Every row comes from one small tree of marks. Brackets hold a mark, then the marks that hang from it, in alphabetical order. Every link used is in the known rows. Which tree was each row made from?
Known rows
{pipo {lovo {febe dobe}}}: [-1.918 -0.142  0.453  2.161 -0.976 -0.169 -2.696 -0.579  1.544 -1.198
  1.332  1.556 -1.834  4.296 -1.299 -0.570  0.132  3.165 -1.323  1.064
 -0.337 -0.702]
{menom {dobe ginef}}: [-1.102 -0.526  1.653 -0.974 -0.829  0.811 -3.341 -4.025  1.131 -2.015
  0.515  2.114 -1.372  1.913 -2.021 -1.703 -1.985  1.520  0.160 -0.031
  0.700 -3.315]
{rodor {lovo {febe {dobe ginef}}}}: [-0.676 -1.865  1.686  0.680 -0.983  0.859 -3.291 -4.390 -0.162  0.485
 -0.679  2.650 -0.996  5.077 -0.878 -3.272 -1.061  1.958 -1.304  1.627
  0.604 -3.123]
{rodor {lovo febe}}: [-0.147 -2.984  0.287  0.404 -1.601 -0.098 -0.939 -2.081 -1.130  1.364
  0.922  1.830 -0.797  4.491  0.535 -1.920 -0.494  0.523 -0.379  0.029
  0.198 -2.920]
{mese dobe}: [-1.320 -0.316  0.143  1.392 -1.861  0.885 -3.062 -1.966 -0.319 -0.322
  1.735  1.641 -0.815  2.235 -2.432 -0.263 -1.381  1.174 -0.556 -0.190
 -1.802 -2.113]
{pipo {lovo {febe {dobe mese}}}}: [-1.578  0.643  0.447  2.146 -1.346 -0.480 -2.455  0.197 -0.535 -1.694
  0.583  1.817 -2.303  5.018 -1.567 -0.242  0.293  3.423 -3.863  0.654
 -1.874 -0.943]
{rodor lovo}: [-0.558 -2.524  0.145 -0.551 -1.947  0.775 -1.708 -1.693 -1.234  1.230
  1.686  1.769 -1.337  3.873 -1.174 -1.722 -1.917 -0.151  0.384 -1.024
 -0.400 -4.075]
{mese {dobe ginef gutov menom sigol}}: [-1.852  1.399  0.826 -2.348 -2.053  0.273 -6.370 -6.211 -1.067 -1.291
 -0.324  3.596 -1.010  1.827 -5.094 -1.665 -3.075  0.253 -3.865  0.384
 -1.262 -3.106]
{febe {dobe gutov menom}}: [-2.495 -0.116 -0.992 -0.969 -2.054 -0.057 -4.216 -3.612 -1.694 -1.413
  1.769  3.068 -1.629  2.160 -2.639 -0.403 -2.530  1.945 -3.600 -0.575
 -3.068 -2.900]
{mese lovo}: [-0.732 -1.656  0.225 -1.707 -1.186 -1.317 -1.940 -0.632 -0.910  0.630
  0.315  1.846 -1.800  3.620 -0.784 -1.362 -2.017  0.105  0.081 -1.134
 -0.354 -3.023]
{lovo {febe {dobe gutov mese sigol}}}: [-1.210  0.542  1.437 -0.275 -1.523 -1.147 -3.433 -3.443 -3.079 -1.536
 -1.123  3.348 -1.665  4.493 -2.961 -1.435  1.977  3.187 -6.332  0.402
 -2.261 -1.680]
{menom {dobe ginef gutov sigol}}: [-1.753  0.417  2.338 -2.886 -0.982  0.336 -4.553 -6.075 -0.239 -2.374
 -0.522  3.511 -1.422  2.412 -4.064 -2.354 -0.403  1.299 -2.369 -0.261
  0.968 -3.394]
{menom {dobe sigol}}: [-1.194 -1.248  2.153 -0.887 -0.825  0.342 -2.539 -3.703  1.385 -2.011
  0.954  2.274 -0.832  2.413 -2.862 -1.874 -0.445  1.241  0.744 -0.131
  1.072 -3.309]
{gutov {dobe mese}}: [-1.641  0.453  0.255  0.648 -1.742 -0.976 -3.792 -1.195 -2.171 -1.237
  1.724  1.822 -2.275  2.531 -2.596 -0.190 -1.454 -0.157 -5.094 -1.320
 -2.526 -1.765]
{mapo {pipo {lovo febe}}}: [-1.569 -0.408 -0.272  0.607 -1.471  0.234 -1.142  0.870  1.136 -0.369
  1.481  0.070 -3.686  3.926 -1.274 -0.747 -1.441  1.746 -2.537 -0.455
 -0.157 -0.462]
{febe {dobe menom}}: [-1.565 -0.758 -0.112 -0.069 -1.698  0.001 -3.671 -2.703  0.509 -1.282
  1.971  2.135 -1.228  2.132 -2.151 -0.754 -3.433  1.704 -0.544  0.290
 -2.063 -2.943]
{pipo {lovo {febe {dobe ginef sigol}}}}: [-1.443  0.898  2.891 -0.035 -0.469 -0.185 -4.761 -2.983  2.668 -1.537
 -0.977  2.237 -1.937  4.526 -3.679 -2.545 -0.127  2.619 -1.434  2.394
  1.763 -1.026]
{mese {dobe ginef sigol} {lovo febe}}: [-0.530 -0.365  2.526 -0.740 -0.401 -0.959 -4.198 -4.431  0.421  0.207
 -2.665  2.906 -0.430  4.532 -2.158 -3.293 -0.820  0.512 -1.631  1.737
  1.372 -2.136]
{dobe mese}: [-0.359 -0.109  0.173 -0.871 -2.255 -0.589 -2.180 -0.162 -2.230 -0.772
  1.000  1.506 -2.124  2.766 -2.004 -0.219 -1.385  1.005 -2.514 -1.298
 -2.465 -2.620]
{pipo lovo}: [-1.552  0.079  0.012 -0.244 -1.754 -0.057 -2.602  0.771  0.948 -0.610
  2.395  1.001 -2.333  3.060 -2.411  0.052 -1.598  0.920 -0.124 -0.919
 -0.302 -1.664]
{mapo pipo}: [-1.002 -0.804 -0.014 -0.957 -1.882  0.885 -1.677 -0.402 -0.078 -0.183
  1.705  0.248 -3.581  2.356 -2.240 -1.123 -2.761  0.921 -1.755 -1.398
 -1.051 -2.179]

Write each row's tree
[-1.137  1.579  2.680 -1.614 -1.255 -0.914 -5.905 -3.539 -1.006 -1.668
 -0.559  2.599 -2.472  2.730 -4.929 -2.160 -1.720 -0.741 -5.177 -0.045
 -0.470 -2.139]  {gutov {dobe ginef mese sigol}}
[-0.327 -0.151  0.841 -2.617 -2.320 -1.194 -3.571 -2.062 -1.357 -1.161
  0.441  2.299 -1.686  2.496 -3.455 -1.134 -2.889 -0.144 -2.392 -0.582
 -1.983 -3.449]  {dobe menom mese sigol}
[-0.772  0.816  1.891 -4.850 -1.417 -1.786 -4.570 -3.357 -3.920 -0.399
 -2.927  3.801 -2.667  4.679 -4.058 -2.516 -1.296 -0.112 -5.471 -1.154
 -0.894 -3.629]  {dobe ginef gutov {mese lovo} sigol}
[-0.558 -2.004  0.677  1.787 -1.542  0.315 -1.648 -2.175 -2.826  0.242
 -0.029  2.543 -1.142  5.925 -0.372 -2.096 -0.056  2.351 -3.397  0.459
 -2.022 -3.226]  {rodor {lovo {febe {dobe mese}}}}
[-1.981  0.516  0.416 -1.096 -1.458 -0.743 -6.011 -4.004  0.581 -1.478
  1.616  2.299 -1.953  0.981 -2.767 -1.229 -4.747 -1.145 -3.202  0.004
 -0.750 -2.443]  {gutov {dobe ginef menom}}
[-1.725  0.445  0.350 -2.195 -1.241 -2.109 -5.512 -3.209 -2.103 -1.077
 -0.647  3.047 -2.408  3.291 -2.260 -1.731 -5.286 -1.653 -5.807 -0.767
 -1.770 -3.163]  {gutov {dobe ginef menom {mese lovo}}}
[-1.244 -0.861  1.497 -0.519 -0.961 -0.392 -3.468 -2.869 -0.394  0.278
 -0.560  2.541 -0.567  4.144 -3.216 -2.290 -1.311 -0.034 -0.472  0.181
 -0.047 -2.947]  {mese {dobe sigol} lovo}
[-1.027 -0.319  0.884 -0.233 -1.119 -0.575 -4.378 -4.370  1.101 -1.395
 -0.173  2.516 -1.221  2.520 -1.040 -1.921 -2.954  2.233 -1.843  1.934
 -0.530 -2.125]  {lovo {febe {dobe ginef menom}}}
[-0.198 -0.737  1.630 -2.853 -1.331 -1.814 -2.521 -1.146 -2.328  0.046
 -1.386  2.474 -1.976  4.770 -2.820 -2.111 -1.270 -0.137 -2.331 -0.983
 -0.743 -3.477]  {dobe {mese lovo} sigol}
[-1.594  0.231  1.348 -1.890 -1.544 -0.178 -3.086 -3.925 -2.772 -2.548
 -0.041  3.402 -1.414  3.257 -3.667 -1.134  0.564  1.688 -4.676 -1.488
 -1.707 -3.522]  {menom {dobe gutov mese sigol}}
[-1.932  0.208  0.895 -1.941 -1.222  0.765 -3.872 -4.959 -0.883 -2.153
  0.285  3.140 -1.656  2.169 -2.513 -1.253 -1.168  1.731 -2.703 -0.864
 -0.339 -3.281]  {menom {dobe ginef gutov}}
[-1.393  1.141  2.299 -3.049 -1.358  0.177 -4.531 -5.333 -2.363 -2.794
 -1.503  3.728 -1.913  3.140 -4.368 -2.005 -0.392  1.513 -4.889 -0.758
 -0.784 -3.696]  {menom {dobe ginef gutov mese sigol}}
[-1.683  0.037  1.945  1.101 -0.666 -0.362 -3.268 -1.532  2.219 -1.326
  0.514  1.970 -1.494  4.679 -2.899 -1.636  0.839  2.738 -0.907  1.672
  0.885 -0.769]  {pipo {lovo {febe {dobe sigol}}}}
[-1.860 -0.085 -0.038 -0.865 -1.755  0.114 -2.361 -2.936 -3.472 -2.367
  0.937  3.029 -1.723  3.013 -2.028 -0.056 -0.125  2.105 -4.902 -1.957
 -2.865 -3.414]  {menom {dobe gutov mese}}
[-0.814  1.495  1.030 -4.655 -2.461 -1.204 -5.597 -4.434 -2.967 -1.594
 -1.102  3.550 -2.394  2.407 -4.711 -1.489 -2.995  0.072 -5.645 -0.802
 -1.972 -3.588]  {dobe ginef gutov menom mese sigol}
[-2.478 -0.469 -0.799  1.335 -1.301  0.662 -2.625 -0.816  1.828 -1.456
  1.549  0.813 -3.253  4.033 -1.596 -1.071 -3.323  2.755 -3.073  0.732
 -1.306 -1.070]  {mapo {pipo {lovo {febe {dobe menom}}}}}
[-1.217  0.730  1.000 -4.575 -2.010 -0.998 -5.670 -5.319 -0.926 -1.185
 -0.308  3.330 -1.907  1.689 -4.450 -1.879 -3.117 -0.213 -3.098 -0.314
 -0.491 -3.249]  {dobe ginef gutov menom sigol}
[-1.785  1.602  1.586 -1.620 -1.785  0.657 -5.820 -5.370 -1.249 -0.893
 -0.644  3.367 -1.309  2.529 -5.272 -1.776 -0.740  0.901 -3.515  0.237
 -0.598 -2.390]  {mese {dobe ginef gutov sigol}}
[-1.345  0.121  0.847 -1.174 -1.507  0.359 -5.143 -3.994  1.023 -1.441
  0.595  2.364 -1.661  1.965 -2.879 -1.737 -4.373  1.557 -1.021  0.966
 -1.157 -3.115]  {febe {dobe ginef menom}}
[-0.235  0.763  3.142 -0.570 -1.014 -0.700 -4.362 -3.801 -0.528 -1.642
 -2.333  2.751 -1.708  4.304 -3.261 -2.732  0.069  2.739 -3.844  1.848
 -0.415 -1.867]  {lovo {febe {dobe ginef mese sigol}}}
[-0.666 -0.761  3.114 -1.475  0.072 -1.383 -4.082 -4.444  0.861 -0.388
 -2.938  3.077 -1.361  5.064 -2.026 -3.996 -0.533  1.717 -1.397  2.057
  1.767 -2.191]  {mese {lovo {febe {dobe ginef sigol}}}}
[-0.803 -1.979  0.782  0.056 -1.219  0.367 -3.936 -5.261  0.042  0.103
 -0.250  2.981 -0.707  4.323 -0.570 -3.151 -3.263  1.267 -1.432  1.803
 -0.101 -3.802]  {rodor {lovo {febe {dobe ginef menom}}}}
[-1.278  0.783  2.686 -2.476 -0.639 -1.957 -5.512 -3.423 -1.697 -0.833
 -1.938  3.201 -2.484  4.370 -4.101 -2.910 -2.271 -1.410 -5.250 -0.326
  0.004 -2.734]  {gutov {dobe ginef {mese lovo} sigol}}
[-1.109  0.662  1.569 -1.399 -1.737  0.513 -5.978 -5.187  1.167 -1.216
 -0.170  2.613 -0.575  1.732 -4.588 -2.115 -3.788 -0.146 -0.938  1.200
 -0.237 -3.115]  {mese {dobe ginef menom sigol}}
[-1.666  1.230  0.401 -1.239 -1.846 -1.094 -5.911 -3.374 -1.375 -1.864
  0.780  2.594 -2.350  1.758 -3.134 -0.956 -4.705 -0.914 -5.761 -0.522
 -2.390 -2.601]  {gutov {dobe ginef menom mese}}
[-1.532  0.341  0.061  0.674 -1.770 -0.909 -2.717 -2.337 -3.817 -1.430
 -0.143  2.965 -1.905  4.125 -1.360 -0.376  1.146  3.559 -6.579 -0.171
 -3.561 -1.412]  {lovo {febe {dobe gutov mese}}}
[-1.681 -1.113  1.415 -1.145 -0.425 -1.791 -3.166 -4.065 -1.686 -0.234
 -1.680  3.714 -1.260  5.339 -1.829 -2.597  1.275  2.095 -3.806  0.534
 -0.141 -2.007]  {mese {lovo {febe {dobe gutov sigol}}}}
[-0.873  1.430  0.304 -2.874 -2.374 -0.608 -4.318 -2.543 -3.917 -1.101
 -0.524  2.804 -2.935  2.837 -3.265 -0.673 -1.450  1.083 -5.732 -1.430
 -2.672 -2.736]  {dobe ginef gutov mese}
[-1.756 -0.399  0.524 -0.965 -1.441 -1.301 -4.110 -5.027 -0.844 -1.493
  0.135  3.554 -0.983  3.031 -2.527 -1.580 -0.505  2.234 -4.016  0.890
 -1.247 -2.014]  {lovo {febe {dobe gutov menom sigol}}}
